(in the rows, 128 means zero)
Known rows, with every step that occurs:
lofu rileze kopak zizo dibeb bifim neme: [143 171 144 137 114 100 122 120 175 169 190 176 137 188 107 140 180  79
 158 127 185 150 136 144 110 147 115  94 204 133 126 107 130 155  82 164
  57 156  40 100  84 163 150 146 101 111 127 142 140 116 155  72 113  86
 114 211]
vepozu fesef bifim kopak zizo: [128 165 100 111  87 113 115 151 148 131 203 105 175 186  98 149 144  90
 131 108 165 124 155 118  86 171 114  96 197 146 151 152 136 142  70 134
  72 117 155 111  95 150 153 105 110 119 109 115 164  97 226  46 136 131
 130 179]
bomop fesef bifim kopak: [125 169 104 109  92 132 124 113 158 128 198 107 156 169 118 146 147  88
 153  97 140 147 154  98  65 175 143  89 181 145 162 117 138 139  71 127
  67 121 142 122  97 134 130  96 101 161 103 105 178 110 179  60 113 136
 122 165]
kopak zizo: [114 147 119 145 125 130 124 147 147 152 158 131 156 139  99 158 143 104
 129 119 141 138 138 129 116 156 129  96 162 144 137 147 145 145  91 126
  81 120 135 112  79 159 133 116 106 104 107 119 157 116 189  65 119  89
 119 171]
tuzi zizo dibeb bifim kopak rileze fesef netib: [143 159 136 121 113 129  88 125 149 163 161 107 140 198  95 142 150  83
 164  61 171 149 129 151 102 173  90  78 203 137 107 139 111 157 114 118
  64 139  99 102 102 170 120 130  96  88  93 122 202 102 174  81 121 115
 125 193]
lofu rileze: [113 151 136 135 145 133 147 139 144 175 151 119 117 137 113 147 157 110
 146 117 132 132 144 111 121 157 138 131 144 143 143 139 139 152 105 133
  92 154 112 103  60 155 136 111 117 137 128 112 119 162 161  64 111  95
 125 168]
lofu rileze kopak: [108 153 125 121 146 129 135 124 158 174 162 131 107 146 112 156 179 117
 159 115 157 151 158 113 123 154 141 130 161 141 142 119 127 168 101 137
  85 152  91  86  74 147 136 119 125 135 124 144 118 151 159  52 120 110
 117 174]
bomop fesef bifim neme: [145 153 127 140  83 106 151 109 151 123 209 146 151 154 127 133 146  85
 153 116 134 148 156 102  73 159 146  85 170 146 171 105 154 138  66 128
  69 119 128 126  99 140 149 107 100 159 104 113 182 101 175  64 108 130
 106 179]
netib fesef bifim: [121 161  86 118 100 123 145 133 150 148 206 121 133 173 118 150 123 113
 129  98 146 133 149 105  93 161 117  80 156 147 152 123 138 137  91 121
 102 133 149 131  96 125 142 115 114 153  99 120 174 112 197  84 139 124
 130 173]
bomop fesef: [107 153 133 147 135 140 135 122 155 140 175 123 150 144 118 142 137  97
 140 114 125 134 148 103 102 178 149 100 155 145 153 117 140 133  88 127
  99 136 137 111  77 144 137 104 100 125 113 121 182 117 172  83 122 109
 120 163]
rileze kopak bifim: [110 147 129 139 116 133 135 128 159 183 180 148 118 139 107 160 160 107
 141 118 180 164 139 118 105 145 120  98 173 157 145 113 137 171  98 137
  69 119  94 117 102 161 108 126 122 111  94 144 152 126 148  77 148 101
 113 172]
tuzi zizo dibeb rileze kopak: [134 179 132 116 141 105 105 116 159 156 159 126 127 174  81 151 130 114
 187  95 186 163 139 122 118 158 127 109 210 174 121 115 113 162 129 126
  77 146  89  80 100 167 124 150 115  75 104 143 175 126 172  91 118  99
 140 174]
fesef bifim: [132 155 112 120 102 113 153 127 145 154 182 122 135 145 114 141 124 108
 132 115 131 135 150 109  88 150 124  93 154 147 167 117 141 141 105 123
  75 126 138 128 104 144 126 114 118 138 100 106 151 126 170  82 123 126
 122 160]
kopak bifim: [114 145 141 152 115 135 146 143 141 181 169 141 129 129 103 148 136 102
 128 119 152 149 130 121 105 152 119  94 158 159 141 129 149 153 105 137
  82 125 110 132  98 167 110 113 112 112  91 114 157 128 151  88 136  92
 116 165]
dibeb bifim neme: [123 165 140 157  99  87 152 131 161 176 181 142 114 143  97 158 135  89
 150 141 146 165 139 115 107 167 141  95 167 144 157 138 149 151 110 138
  63 113  91 145 111 146 143 125 136 125  97 122 147 137 152  99 109 100
 104 177]
vepozu fesef bifim kopak: [128 168 104 110  95 112 135 141 154 148 198  91 144 183 106 151 134  96
 135 113 155 138 166 102  87 170 130 105 190 149 162 142 135 143  90 126
  79 128 156 124 110 136 151 102 130 131 109 117 156 121 202  60 133 138
 127 171]
tuzi zizo kopak rileze fesef: [115 134 137 132 149 132 112 144 129 160 160 105 133 176 124 142 165  97
 165  54 153 151 136 123 124 164 131  94 180 147 100 160 130 165 112 102
  86 149  96  69  82 175 144 123 105  81 116 134 188 124 181  63 127  98
 131 159]
bifim neme: [121 143 133 157 115 103 148 134 157 164 158 137 121 136 109 164 147 101
 160 127 137 166 151 112 114 152 158  98 162 144 152 146 151 167  96 122
  58 114 121 127 101 145 145 111 130 137 103 125 145 134 160  73  96  99
  89 176]
kopak zizo dibeb bifim neme: [138 163 142 158  96 100 129 133 166 158 183 165 156 176  99 143 131  74
 134 134 159 143 128 142  98 150 119  65 193 139 130 129 144 141  95 147
  56 130  77 137 104 160 137 135 101  99 107 114 171  92 155  98 108  80
 108 199]
netib fesef bifim kopak zizo fanume: [113 157  73 108  82 158 112 124 173 135 221 116 162 212 122 143 126 109
 136  85 167 132 143 112  90 182 107  55 197 141 127 146 132 136  50 118
  90 127 156 133  90 109 147 119  77 152 100 103 189  73 212  42 115 123
 123 195]
tupumud fesef: [ 96 144 142 160 133 127 146 130 157 163 162 109 158 150 119 160 134 108
 118 134 119 138 153 105 121 185 126  95 148 142 156 153 135 134  98 125
  93 137 142 118  78 127 128 104 124 121 111 143 166 121 170  78 123 116
 117 174]
dibeb rileze kopak bifim: [109 167 142 127 110 127 141 114 154 199 169 156 125 141  93 155 150 101
 164 119 197 173 127 111 108 166 115 122 194 180 143 112 132 164 100 136
  88 130  80 123 103 172 115 139 119 103  81 142 155 133 149 109 152  93
 129 169]
tupumud fesef bifim kopak rileze: [108 147 139 123 102 123 134 131 131 170 177 101 177 168 124 153 147  88
 136  99 145 140 127 106  96 175 109 108 176 156 161 153 139 137  71 127
  82 125 132 127  94 131 125  98 109 156  99 115 178 112 185  57 107 128
 129 189]
lofu rileze kopak bifim: [117 147 143 133 129 135 141 128 148 191 180 148 108 142 112 155 185 105
 151 114 182 147 141 123 111 144 110 122 170 155 136 104 138 173  96 150
  86 152  75 103  76 167 118 126 113 128 112 138 125 153 143  62 140 100
 119 177]
tuzi zizo kopak bifim: [133 144 130 134 126 135 112 147 132 166 185 117 113 158 103 158 150 104
 153  78 171 148 134 125  99 146 130  77 179 163 116 143 142 169 133 126
  67 132  96  98 102 184 107 129 119  91  79  99 173 130 160  65 126  94
 118 149]

Rows:
[100 173 126 132 120 134 112 120 179 155 146 132 189 200 102 140 148  74
 165 101 176 166 142 135 111 175 120  79 229 141  99 157 116 150  84 132
  57 165  98  98  87 172 132 125  82  86 137 149 182  91 177  98 136  80
 136 188] | bifim kopak zizo dibeb rileze fesef
[109 162 145 125 122 137 114 135 153 194 168 121 139 187 114 149 131  86
 138 102 169 142  99 124 105 157 115  99 190 157 127 136 128 134 107 142
  74 144  78 143 105 153 112 119 109 109 100  99 161 118 147 112  99  83
 132 186] | zizo dibeb bifim kopak rileze
[113 154  99 101  97 136 123 141 135 167 189 105 139 190 119 159 143  95
 156  69 174 147 119 107  97 169 114  99 178 160 137 144 139 143  67 117
 101 125 130 136  98 125 137 106 100 174  87 103 184 110 201  66 114 117
 129 184] | netib fesef bifim kopak rileze
[120 159  99 111  88 120 131 129 154 157 177 103 137 162 106 160 141 100
 151 104 148 160 155 104  85 151 139  93 173 145 160 137 139 157  92 126
  54 113 140 131 108 136 121 101 126 155  98 104 144 126 173  65 107 126
 116 160] | fesef bifim kopak
[108 159 101 119  98 120 140 118 174 155 178 106 148 169 113 140 161  94
 150 105 147 159 171 113  82 162 129  76 188 127 145 142 127 158  87 123
  46 131 130 114 104 140 131 102 114 137 127 140 156 118 177  64 140 133
 125 165] | rileze fesef bifim kopak
[139 170 151 147  95 104 144 105 165 184 170 176 132 168 103 147 148  85
 176 121 207 179 126 130  99 145 124  93 218 175 125 102 133 170  92 140
  59 148  50 128 120 173 121 151 103 107  93 147 169  97 126 110 132  82
 109 200] | zizo dibeb rileze kopak bifim neme
[119 144 124 138 117 149 135 142 148 179 183 126 124 162 130 151 153  99
 127  99 160 154 134 118  94 150 134  81 164 153 130 136 143 154 109 128
  70 148  96 124 104 166 107 121 119 110  84 104 156 119 139  87 134  88
 106 159] | zizo kopak bifim
[109 134 128 123 136 144 130 140 128 181 156 113 131 169 145 152 152 105
 144  75 144 142 118 115 120 156 149 111 158 155 130 148 137 140 101 108
  94 154  97 117  95 155 128 118 113 122  95 100 162 118 163  79 103  87
 114 163] | zizo kopak rileze
[153 170 145 153 116  78 122 134 154 158 183 138 115 166  86 153 120  88
 163 121 158 151 137 135 104 152 125  69 196 152 124 129 139 155 134 141
  56 116  82 115 114 160 132 136 124  86 108 113 173 126 157  90  98 100
 116 181] | tuzi zizo dibeb bifim neme
[118 156 102 120  88 122 121 127 163 141 181 120 178 174 103 144 165  84
 142  95 156 154 159 127  86 161 116  67 196 124 132 155 131 158  66 129
  46 123 133 100  90 154 137 105  99 121 123 140 166  97 197  54 141 122
 123 174] | rileze fesef bifim kopak zizo
[100 171 119 131 103 127 110 149 159 172 173 122 149 166  78 166 147  83
 145 121 166 157 129 126  99 179 126  89 188 146 140 160 138 147  98 143
  58 107 105 131  94 155 123 118 122 112  95 115 149 123 188  83 114  95
 121 171] | dibeb bifim kopak zizo
[113 160 110 131 122 139  98 139 166 147 152 121 166 184 102 160 145  94
 141 103 161 143 134 134 107 151 136  72 199 142 115 151 133 149  88 132
  47 137 120 107  93 157 119 109  94 108 119 111 160  93 168  60  97  83
 114 185] | bifim kopak zizo dibeb
[140 194 116 102  88 111 115 129 154 137 193 120 194 216 100 136 120  77
 146 101 185 126 139 122  88 170 103  96 238 163 132 134 125 118  80 136
  82 155 124 119 104 166 146 131  91 101 112 110 178  80 213  91 142 113
 149 192] | vepozu fesef bifim kopak zizo dibeb rileze
[126 185  88 101  93 131 109 121 161 139 193 128 182 227  99 147 122  85
 162  75 188 147 124 127  86 171  97  64 219 163 113 134 130 129  72 136
  81 150 115 124 102 146 137 131  76 136  93 110 199  72 208  94 125 103
 151 200] | netib fesef bifim kopak zizo dibeb rileze
[123 138 129 122 109 125 154 124 135 168 176 128 160 155 135 122 139  95
 132  88 142 133 136 118 102 150 102  99 166 144 145 128 137 140  81 120
  91 142 114 114  88 154 144 116  88 123 122 132 177 114 176  89 140 121
 136 174] | kopak rileze fesef bifim
[116 177 125 119 136 122 134 107 173 174 155 141 135 177 106 150 134 111
 164 113 172 162 140 117 117 156 132 110 201 161 135 104 111 146 110 128
  77 160  81 111 106 150 127 144 109  98 109 145 157 110 148 115 134  98
 134 181] | zizo dibeb rileze kopak
[124 173 132 133 128 125 123 131 151 158 152 144 177 169  98 144 115  94
 144 112 160 138 115 131 113 157 114  97 194 163 121 132 133 127  96 133
  86 153 100 114  84 175 127 138  86  87 108 116 172  96 176 114 121  76
 139 183] | kopak zizo dibeb rileze
[128 165 151 123 129 120  95 144 135 180 166 112 128 177  88 154 133  85
 169  81 180 143  98 132 109 162 110  97 204 168 108 144 131 149 123 133
  74 123  75 117 101 165 111 127 112  94 100  94 180 132 163  89  89  89
 142 179] | tuzi zizo dibeb bifim kopak rileze
[142 137 119 108 120 121 122 133 119 150 192 107 144 182 130 126 156  96
 162  50 158 136 139 122  93 152 114  84 182 147 117 142 127 151 104 108
  83 149 103  83  95 169 143 132  93 102 111 119 195 112 194  61 136 126
 138 157] | tuzi zizo kopak rileze fesef bifim
[100 159 151 135 125 136 124 125 167 194 166 129 153 197 120 130 144  74
 142  93 167 150 121 131 103 169 108  84 205 143 110 138 120 140 102 135
  67 163  71 130  99 152 129 120  95  93 132 133 176 106 142 117 126  89
 139 193] | zizo dibeb bifim kopak rileze fesef
[112 177 120 127 115 133 106 132 163 160 144 130 173 190  88 157 132  85
 168 101 175 160 119 128 108 165 128  93 218 160 116 152 125 144  94 134
  61 147 104 116  92 167 120 128  92  98 103 113 164  94 179  93 105  78
 130 185] | bifim kopak zizo dibeb rileze
[122 174 122 129 122 123 111 121 178 164 190 161 155 184  99 144 148  97
 125 124 180 136 136 140 106 154 112  78 198 143 132 110 120 141 101 153
  66 141  71 112 108 153 126 143 107  79 106 144 165  90 168 100 139  89
 129 186] | rileze kopak zizo dibeb bifim
[125 167 135 142 118 123 120 135 163 161 178 148 163 176 100 139 118  88
 115 128 150 121 123 140 104 153 103  72 184 141 130 122 131 122 110 151
  76 139  90 130  98 158 122 132  98  77 107 112 167  95 164 113 128  82
 138 184] | kopak zizo dibeb bifim
